Known rows, with every way that one mark hangs from another
zaka{dute{gomup lugi zatate{reka} zefare}}: [ 18.7 -14.7   6.8  16.9  27.2 -22.0  35.3  12.4   4.1   7.9   8.6  19.9
  -9.7  -2.1  70.5  -9.6  25.4  54.6  -0.2   3.8  40.8  25.3 -20.3]
dute{lugi peta zatate{reka} zefare}: [ 23.2 -25.6  -2.2   3.5  10.0 -20.7  36.6  -2.0  13.0  12.2  14.2   6.6
 -17.7 -11.9  55.3  15.9   0.0  50.0  -0.2  15.5  71.3  31.7 -43.2]
lugi{dute{gomup}}: [-12.1  -3.1   8.7  18.1   4.6   1.6   3.7   3.2   4.5  -4.3   0.8  -1.4
   7.9  16.8  18.1  -8.4  16.9  -6.7  22.0  -6.2  16.8  -4.4   0.1]
vikeg{reka}: [ -3.3 -21.6   7.3   9.3  -4.9   0.0 -23.2 -12.5  -2.3 -11.4  -5.8  14.3
  -0.2  -1.1  -1.8 -14.6  -3.4  11.7  -0.1  11.6  -0.1   4.7  -5.7]
zaka{dute{lugi zatate{reka} zefare}}: [ 17.2  -6.4 -11.6   6.4  26.6 -13.7  34.4  14.6  10.5  14.7  11.8  12.4
 -10.2 -12.5  50.3  -3.3  20.0  52.3 -11.2   1.6  39.2  21.1 -22.0]
zaka{dute{gomup}}: [ -2.0  10.2  -2.0   0.3   9.1  -1.6   1.1   6.6   6.9  -1.2  -4.4  11.8
  -1.0  17.7  24.4 -12.9  28.7  15.7  12.7   2.9 -17.3   3.7   6.6]
gomup{dute{lugi peta}}: [ 12.6  -2.8 -32.8 -16.2  10.6  -6.1  -1.2  -3.2  10.7   2.1  21.0   5.0
 -11.5   3.5  17.1  10.7  16.2  23.5  12.5  12.9   4.2  11.6 -29.4]
zefare{dute{gomup peta zatate}}: [ 10.9  -9.5  -1.7  12.0   0.8 -20.0  30.0   3.7  -4.5   2.7  17.4  -6.2
  23.6   5.4  38.9  11.4  19.5  31.4  32.1   1.5  36.7   4.7 -17.5]
zatate{dute{lugi zefare}}: [ 14.8  -1.5  -3.4   0.3  12.0  -6.9  39.0   4.9   2.8   9.3  13.1  -3.0
  -3.2 -20.5  27.5  -3.2   7.0  43.4  -9.2   2.2  48.4 -20.2 -22.7]
lugi{dute{gomup peta}}: [ -6.9  -5.9  -1.2   6.2  -6.1   0.8   5.9  -3.9  19.0   0.1   3.4  -4.4
  -2.3  25.7  25.2   2.6  17.0   4.2  32.3   7.8  28.2   6.5 -17.7]
gomup{dute}: [  4.4   4.7 -22.9  -4.5  13.1  -1.8  -8.1  -5.7  -5.5  -7.3  19.1  10.7
  -5.5   4.0  -2.2  -4.1  17.8  -0.6   0.7  -3.2 -26.6   9.1  -5.5]
lugi{dute}: [-11.9   2.9 -10.4   7.5   2.3   8.3   2.2   6.7  10.8   1.9   5.6 -10.7
   7.5   5.8  -4.1  -1.3  11.5 -10.2  11.0  -7.8  12.6  -6.9  -0.6]
zefare{dute}: [ -4.4   2.1  -8.9   5.9  -3.1  -6.2   4.2  12.6  -7.9   4.4   8.1 -16.2
  23.7 -12.8  -6.1   5.9  12.4   1.5  17.4 -15.1  10.4  -9.0  -2.0]
peta{dute}: [  9.3  15.7  -9.0  -3.1  12.5 -17.0  -9.7   9.0  -5.0  11.6  11.4  -3.4
  17.2 -16.1  -3.8   5.4  18.2  -8.7  22.2 -11.0  -3.3  -0.4  -1.5]
zatate{reka}: [ -4.1 -18.0   7.7  14.4  -1.7  -2.9 -11.5  -2.2   7.4  -1.4  -5.1   7.9
 -12.6   0.6   8.7   0.7  -2.6  -5.3  -8.5  -8.1   9.5  17.8 -10.9]
lugi{dute{gomup peta zatate{reka{vikeg}}}}: [ -9.8 -37.2   7.0  24.1   7.3 -13.9   0.4   5.1  25.1  14.0  16.7  -2.2
  -3.8  22.6  50.5   2.7  22.3  14.0  14.5  -3.6  42.6  17.5 -33.8]
peta{dute{gomup lugi zatate{reka}}}: [ 21.6 -14.7  16.0  24.5  33.1 -33.3   6.0  14.8  -8.6  12.4  12.0  15.3
  16.3 -13.8  51.6   4.3  14.5  17.4  15.7 -15.7  43.1  15.9 -19.4]
dute{lugi peta}: [  9.0  -7.6 -10.0 -13.1  -3.4  -3.8   6.1   1.5  13.8   9.5   1.0  -6.5
  -6.0  -1.1  19.1  14.3  -2.4  22.8  14.1  15.2  29.7   5.6 -24.7]
zatate{dute}: [  3.6   0.8  -5.6   2.8   2.9   5.1  12.6  -0.7   6.3   1.9   8.9   0.2
   1.6  -4.4   4.0  -7.2   7.1  12.7 -15.2  -7.1  10.8 -21.7  -6.5]
dute{zatate zefare}: [ 19.2  -0.6   0.0   5.3  15.0 -15.1  41.3  -0.8 -10.3   4.5  17.7   4.8
  -0.4 -12.6  28.1  -0.2   4.7  33.1  -5.5   6.9  32.9   9.1  -8.9]
zaka{dute{lugi peta zatate zefare}}: [ 25.4   8.7 -30.2 -21.3  16.5 -12.7  46.7   9.1  16.0  18.4  20.0   0.9
  -4.9  -4.9  49.8   6.4  23.8  68.0   9.3  22.8  39.7  14.3 -25.3]
dute{zatate}: [11.3 -3.6 -1.3  4.0 13.5 -5.4 21.4  1.5 -6.3  3.0 12.0  5.0  9.1 -1.7
 16.5 -0.5 -0.2 16.5 -9.7  1.8 11.7  1.1  0.7]
reka{vikeg}: [ -9.0  -9.0   2.0  -0.1   4.0  -5.8 -13.2   8.3   5.1  15.0   6.7 -10.9
   0.6  -1.7   0.3  -0.6   7.1  -1.3   0.1  -3.1  -6.8  -7.5  -4.5]
zaka{dute{gomup lugi peta zatate zefare}}: [ 26.8   0.6  -9.8  -8.0  17.1 -19.8  47.7   5.8  12.4  13.4  14.3  10.3
  -5.7   5.9  71.5  -0.4  28.8  71.8  20.4  26.1  42.8  18.0 -26.0]

Rows
[ -5.8 -18.7  -3.4  23.3  14.3   0.5  11.9   7.4  11.7   4.3  12.4   3.0
   2.5   4.9  17.9  -1.8   9.2   2.2  -7.3 -15.6  36.1  12.8 -11.9]
lugi{dute{zatate{reka}}}
[  7.6 -20.4 -13.0  14.3  -1.8 -16.5  16.5   4.6   9.2   8.1  16.9  -7.1
  10.9  -4.5  25.9  17.1  12.5  23.5  11.1  -8.0  43.5  18.8 -29.2]
zefare{dute{peta zatate{reka}}}
[ 28.6 -23.4 -26.7   0.8  21.5 -22.6  28.1  -7.0   8.0   5.8  35.3  18.2
 -22.9  -7.6  54.2  11.1  18.8  50.4  -0.6  12.8  43.5  39.9 -47.9]
gomup{dute{lugi peta zatate{reka} zefare}}
[ 11.2  -4.1  14.8  12.8   5.6 -11.6  34.7  -8.3  -3.7  -3.9  10.8   9.2
  -6.2  -3.5  39.9 -12.1  15.5  33.4  -0.4   3.5  33.1 -10.6 -14.4]
zatate{dute{gomup zefare}}
[ 19.8  -8.9   5.1   1.5   3.0 -13.1  41.4  -4.9   9.6   6.6  12.1   2.9
  -9.9  -5.3  56.1   2.0  12.2  57.9  12.4  17.3  61.5  -5.9 -37.9]
zatate{dute{gomup lugi peta zefare}}
[  7.3 -29.0  15.7  34.9  17.4 -23.3  23.6  18.3 -12.1   5.4   8.8   1.3
  21.8 -11.1  49.2   5.0   9.4  26.8  12.3 -19.4  54.2   5.9 -19.8]
zefare{dute{gomup lugi zatate{reka}}}
[  1.3 -34.9 -11.1  13.0   8.8 -24.2   7.7  23.0  11.3  29.4  23.6 -21.5
  14.5 -12.7  36.1  20.1  13.3  33.8  12.2  -9.4  54.2   4.1 -42.5]
zefare{dute{lugi peta zatate{reka{vikeg}}}}
[ -1.2 -37.7   5.9  25.4   1.5 -28.1   3.6   8.7   6.6  16.0  20.6  -8.9
  11.8   4.7  46.9  11.1  23.6  24.2  19.9  -9.5  39.5  12.8 -35.1]
zefare{dute{gomup peta zatate{reka{vikeg}}}}
[ 32.7   4.9   8.8  11.6  34.5 -40.0  38.7  14.2 -21.5  16.4  23.7   7.0
  20.4 -24.5  56.5   4.0  20.8  37.2  28.8  -0.4  50.7   5.4 -16.9]
peta{dute{gomup lugi zatate zefare}}
[ 10.4   8.2  -0.6  -1.2  15.7 -14.0  25.6  11.0   2.7   7.6   0.2   7.5
  -4.5  -0.4  48.8 -10.8  27.7  43.8  18.4  11.9  17.9   6.0 -10.0]
zaka{dute{gomup lugi zefare}}
[ 13.6   5.6   8.5   6.1  20.6 -24.8  -1.5  15.1 -11.3  10.2   4.4   2.3
  19.3 -14.6  28.6   3.6  16.1   5.4  33.9  -7.5  18.6  -4.6  -8.9]
peta{dute{gomup lugi}}
[ 12.9 -12.6   3.7   0.3  -0.3  -5.1  22.3  -2.5  14.8   4.8   5.8   2.4
  -2.7   8.1  43.2   2.4   8.0  40.5   9.0  10.8  43.1 -15.1 -29.4]
zatate{dute{gomup lugi peta}}
[ 29.3 -13.7  16.1  25.1  33.4 -44.7  26.1  10.7 -12.4  14.6  17.4  18.0
   7.3 -23.3  64.1   4.2  18.9  33.0  19.1  -8.4  60.2  22.1 -28.0]
peta{dute{gomup lugi zatate{reka} zefare}}
[ -1.4  -3.4  -2.2   5.4  -5.8  -7.8  26.8  -7.8  15.1   0.6  11.0  -4.4
  -9.5  13.7  39.2   3.0  20.8  22.8  38.5  16.3  44.7  14.9 -24.9]
lugi{dute{gomup peta zefare}}
[ 17.2  12.6   9.6   7.8  14.1 -33.6  11.3   2.9 -16.2   6.7  12.2   6.6
   8.6 -16.4  31.5  -1.0  25.5  10.5  36.4  -0.1  19.2  10.9  -8.6]
peta{dute{gomup zefare}}
[ 17.9 -11.9  -4.4   6.5  10.0 -20.7  31.5  -5.0  18.8   4.1  10.8  21.5
 -21.2  14.2  68.8  -2.1  32.9  53.3  10.6  15.1  34.0  41.3 -30.5]
zaka{dute{gomup peta zatate{reka} zefare}}
[ 18.3  14.0 -19.7  -6.5  20.2  -9.2  38.7   7.6   3.2   9.0  17.4   6.1
  -0.1  -5.0  32.2  -7.0  27.4  45.4  -2.2   8.0  10.8  11.4  -1.5]
zaka{dute{zatate zefare}}
[ 22.6   9.3 -18.9  -6.3  28.2 -12.2  44.4  17.1   3.6  16.6  17.1   3.4
   3.9 -13.4  42.4  -4.6  22.9  57.0  -0.9   9.9  29.4   2.9  -9.3]
zaka{dute{lugi zatate zefare}}
[ 15.8 -15.3  -1.5   9.5   8.1 -21.5  35.7  12.1  -5.2   9.4  16.0  -9.1
  27.6  -3.0  49.8  15.4  14.7  42.6  32.8   2.7  56.5  -1.3 -24.1]
zefare{dute{gomup lugi peta zatate}}
[  3.8 -19.2 -13.4  12.7   4.6  -9.4  32.9  -5.5  23.6   9.6  21.4   0.0
 -13.1   2.7  41.1  10.1  14.8  29.0   9.6   7.3  65.1  31.3 -35.2]
lugi{dute{peta zatate{reka} zefare}}
[  3.4 -34.0  -0.9   5.7   4.9 -14.9  -4.1   0.9  20.0  19.5  16.4  -0.6
 -11.9   5.6  31.5  11.7   7.0  20.4  -5.6   2.1  26.2  21.9 -33.5]
dute{peta zatate{reka{vikeg}}}
[ 13.8  -9.7   8.1  19.5  19.5 -20.0  29.3   2.4   5.2   2.1   8.3  24.7
 -12.3   6.1  60.0 -14.1  30.2  43.4  -1.0   2.9  23.2  30.9 -13.0]
zaka{dute{gomup zatate{reka} zefare}}
[ 20.4 -11.1  -9.7  -9.0   8.7  -9.7  28.3   3.7   8.3  11.7  13.2  -1.9
   3.2  -2.3  33.3  14.9  -2.6  38.2   4.6  15.2  42.8   5.2 -23.0]
dute{lugi peta zatate}
[ -1.5 -31.1 -12.3  14.6   1.1 -21.4   1.1  13.4  13.6  23.1  24.3 -17.2
  12.0  -5.6  26.5  16.1  18.7  21.7  11.5 -13.3  35.2  12.3 -33.7]
zefare{dute{peta zatate{reka{vikeg}}}}
[ 15.1   0.6  -1.2   4.1  28.7  -9.2  28.6  17.9   1.4   7.6   4.5  12.2
  10.3   7.4  50.5 -10.4  22.9  41.9   3.8   4.4  13.7  -1.2  -2.3]
zaka{dute{gomup lugi zatate}}
[ -0.5  -7.7  -0.2   6.2 -13.1 -15.0   7.8   2.3   1.3  -0.5   6.3 -11.0
  16.0   7.3  23.9  10.4  20.1  16.0  40.2  -0.1  23.1   3.4 -18.8]
zefare{dute{gomup peta}}
[ 17.9 -12.8   8.4   3.9   3.7 -13.0  24.8  -9.4   3.9   0.5   9.9  12.0
   0.1  17.2  44.3   4.9   6.6  28.8  13.0  15.6  27.5  15.9 -16.3]
dute{gomup peta zatate}
[ 11.2  -6.6  -1.8   9.6   6.5 -15.1  46.1  -6.2   8.8   3.1  22.3   1.3
  -1.0  12.6  53.9   2.4  20.3  37.6  29.3  16.3  58.4  14.8 -25.4]
lugi{dute{gomup peta zatate zefare}}
[ 22.5   8.6  -9.4  -1.8  33.1 -23.8  17.0  20.3  -9.5  21.1  20.3  -1.1
  27.8 -25.5  23.0   9.6  13.2  18.8  15.4  -8.4  29.3  -6.6  -8.9]
peta{dute{lugi zatate}}
